Known rows, with every step that occurs
nopus, mari, zadur, kitifen, mumep, todor: .30; -.26; .25; .16; .00; .04; .22; .07; .51; -.15; -.48; -.03; .33; -.07; -.23; .08; .12; .05; -.20; .04; -.07; -.14
kitifen, mumep: .30; -.18; .24; -.02; -.06; .11; .12; .12; .36; -.02; -.27; -.04; .09; -.05; -.16; .08; -.05; .02; -.11; .00; .05; .30
kitifen, zadur: .17; -.20; .01; -.05; -.01; -.06; .32; -.03; .17; .03; -.10; -.16; .23; -.03; -.14; .08; .11; .05; -.12; -.02; -.06; .10
todor, mumep, mari, zadur: .10; -.21; .17; .02; .11; -.07; .37; -.08; .20; -.06; .08; -.01; .09; -.21; -.27; .04; -.05; .18; .11; .02; -.10; -.46
kitifen, mumep, mari, zadur, todor: .03; -.24; .41; .03; .11; .10; .31; .10; .27; -.04; -.46; .05; .08; -.15; -.26; .10; -.04; .07; .04; .03; -.06; -.01
kitifen, zadur, todor, mumep, mari, nopus: -.11; -.07; .20; -.06; .29; -.02; .42; -.01; -.15; -.18; -.14; -.08; .17; -.18; -.34; .16; -.03; .20; .07; -.02; -.09; .04
kitifen, zadur, todor, nopus: .07; -.05; .18; .07; .04; .03; .27; .04; .00; -.12; -.38; -.18; .22; .07; -.26; .12; .08; .02; -.22; .00; -.10; .35
nopus, mari, zadur, todor, mumep: .09; -.11; .13; .14; .13; -.04; -.04; .01; .19; -.04; -.03; .10; .21; -.15; -.28; .05; .06; -.06; -.10; .04; .02; -.32
todor, nopus, mari, zadur, kitifen, mumep: .33; -.15; .23; .12; -.18; .13; .16; .08; .37; -.06; -.57; -.15; .32; -.14; -.26; .03; -.16; .05; -.14; .08; .04; .10
zadur, mari: .27; -.10; .20; .08; -.04; .04; -.07; -.09; .31; -.12; -.23; -.29; -.09; -.03; -.25; .04; -.02; .17; .06; -.03; -.03; .24
todor, nopus: .30; .00; .22; .08; -.07; .02; .12; .05; .13; -.15; -.18; -.16; .05; .09; -.25; .02; .02; .05; -.06; .00; -.09; .21
todor, nopus, mari, zadur: .23; -.08; .20; .09; -.09; -.03; .18; -.04; .27; -.04; -.13; -.17; .25; -.05; -.27; -.03; .08; -.09; -.04; .06; -.09; -.25
kitifen, zadur, todor: .04; -.14; .08; .03; .10; -.03; .19; .04; .04; -.03; -.27; -.07; .18; .04; -.20; .13; .14; .02; -.18; -.03; -.07; .23
mari, mumep, todor: .40; -.19; .37; .01; .15; -.03; .31; .01; .39; -.30; -.23; -.13; -.02; .04; -.19; .04; .24; .11; -.04; -.01; -.15; .05
mari, zadur, todor, nopus: .10; .00; .26; .17; .05; -.02; .12; -.01; .10; -.19; -.25; -.26; .13; .10; -.32; .05; .12; -.01; -.13; .03; -.21; .05
zadur, todor, mumep: .16; -.03; .14; .14; .16; .00; -.13; .09; .05; -.16; -.08; .12; .00; .00; -.27; .10; .01; .08; -.13; -.02; .01; .13
mari, zadur: .21; -.16; .08; .05; -.01; -.11; .17; -.09; .26; -.05; .03; -.25; .14; .00; -.21; .02; .15; .02; -.05; .01; -.18; -.25
mumep, todor, nopus, mari, zadur: .21; -.09; .34; .16; .03; -.06; .32; -.03; .35; -.21; -.13; -.18; .31; .05; -.30; .02; .30; -.10; -.11; .04; -.22; -.36
zadur, todor, nopus, mari: .20; .04; .30; .16; .03; .06; -.09; .18; .07; -.11; -.44; .11; .07; .04; -.30; .03; .07; -.08; -.05; .01; .04; .17
nopus, mari, zadur, kitifen, mumep: .33; -.24; .13; .09; -.11; .08; .07; .07; .42; .03; -.48; -.03; .27; -.19; -.21; .04; -.09; .05; -.11; .06; .07; -.03

Rows
.41; -.10; .49; .05; .09; .03; .39; .02; .33; -.38; -.32; -.20; .03; .09; -.26; .01; .18; .10; -.07; .01; -.18; .15
mari, mumep, todor, nopus
.40; -.11; .56; .09; .04; .11; .31; -.10; .45; -.43; -.45; -.41; -.08; .01; -.32; .02; .05; .21; .01; .01; -.16; .33
zadur, mari, mumep, todor, nopus
.11; -.12; .15; .13; .09; -.04; -.03; .04; .21; .00; -.22; .03; .16; -.04; -.26; .03; .19; -.10; -.03; .03; -.06; -.26
nopus, mari, zadur, todor
.02; -.07; .38; .13; .11; .00; .32; .01; .04; -.18; -.37; -.07; .03; -.01; -.35; .04; .05; .10; .07; .02; -.19; -.11
mumep, mari, zadur, todor, nopus
.22; -.16; .32; -.02; .04; .12; .33; .08; .17; -.08; -.55; -.04; .19; -.14; -.22; .03; .00; -.03; -.08; .06; .07; .24
kitifen, zadur, todor, nopus, mari, mumep
.30; -.14; -.02; .15; -.03; -.10; .06; -.07; .20; -.11; -.22; -.22; .10; .00; -.24; .04; .06; .21; -.11; .01; -.15; -.09
mari, zadur, kitifen
.38; -.16; .14; .08; -.09; .11; .02; .16; .27; -.08; -.53; -.03; .07; -.03; -.19; .10; -.14; .20; -.16; .00; .07; .43
zadur, kitifen, mumep
.28; -.03; .36; .15; .05; .01; .18; .11; .26; -.22; -.26; .01; .18; .10; -.28; .03; .25; -.06; -.10; .00; -.10; -.05
mumep, todor, nopus, mari
.40; -.19; .34; -.02; -.02; .10; .08; -.11; .43; -.17; -.34; -.33; -.16; -.14; -.23; -.02; -.10; .23; .15; .00; .01; .30
zadur, mari, mumep
.32; -.17; .00; .14; -.05; -.08; -.01; -.01; .25; -.01; -.30; -.05; .18; -.10; -.24; .00; .07; .10; -.02; .03; -.04; -.26
nopus, mari, zadur, kitifen
.11; -.01; .23; -.07; .19; -.04; .27; -.01; .00; -.21; .04; -.09; .01; -.16; -.34; .07; -.07; .25; .22; -.02; -.08; -.10
todor, mumep, mari, nopus
.37; -.21; .46; .05; .11; .05; .23; -.12; .51; -.34; -.36; -.33; -.12; -.03; -.26; .04; .12; .22; .06; -.01; -.12; .21
zadur, mari, mumep, todor
.27; .00; .35; .15; .07; -.02; .25; .05; .20; -.33; -.18; -.16; .10; .19; -.29; .07; .24; .04; -.15; -.02; -.22; .11
mumep, todor, nopus
.09; -.07; .20; .07; .02; .07; .18; .10; .03; -.02; -.44; .01; .29; -.03; -.25; .08; .07; -.10; -.16; .02; .02; .18
kitifen, zadur, todor, nopus, mari
.44; -.20; .25; -.06; .00; .02; .10; .07; .36; -.03; -.29; .09; -.02; -.16; -.15; -.05; .02; .03; .12; .04; .11; -.03
nopus, mari, mumep
.14; -.22; .21; .00; .07; -.08; .38; -.06; .21; -.03; -.10; -.04; .03; -.12; -.24; .01; .07; .14; .17; .01; -.16; -.38
mumep, mari, zadur
.22; -.17; .10; .04; -.03; -.08; .09; -.04; .32; .06; -.03; -.06; .22; -.11; -.21; -.03; .16; -.08; .01; .03; -.06; -.41
nopus, mari, zadur
.26; -.32; .36; -.04; .10; .05; .50; -.19; .49; -.25; -.35; -.42; .10; -.11; -.22; .09; .13; .20; -.06; -.01; -.13; .22
kitifen, zadur, mari, mumep, todor
.45; -.10; .37; -.02; -.07; .09; .18; .08; .32; -.10; -.39; -.03; .04; -.13; -.21; -.07; -.04; .02; .07; .06; .07; .08
todor, nopus, mari, mumep
.20; -.15; .20; .01; .12; -.02; .22; .06; .10; -.09; -.03; .18; -.04; -.17; -.25; .05; -.10; .22; .13; -.01; .03; -.14
todor, mumep, mari
.13; -.02; .27; -.07; .14; -.05; .28; .00; .02; -.17; -.15; -.15; -.04; -.05; -.31; .04; .05; .20; .29; -.02; -.15; -.02
mumep, mari, nopus
.40; -.09; .40; .20; -.05; .16; .17; .22; .34; -.26; -.68; .03; .23; .02; -.28; .09; .00; .08; -.21; .03; .03; .29
zadur, kitifen, mumep, todor, nopus, mari
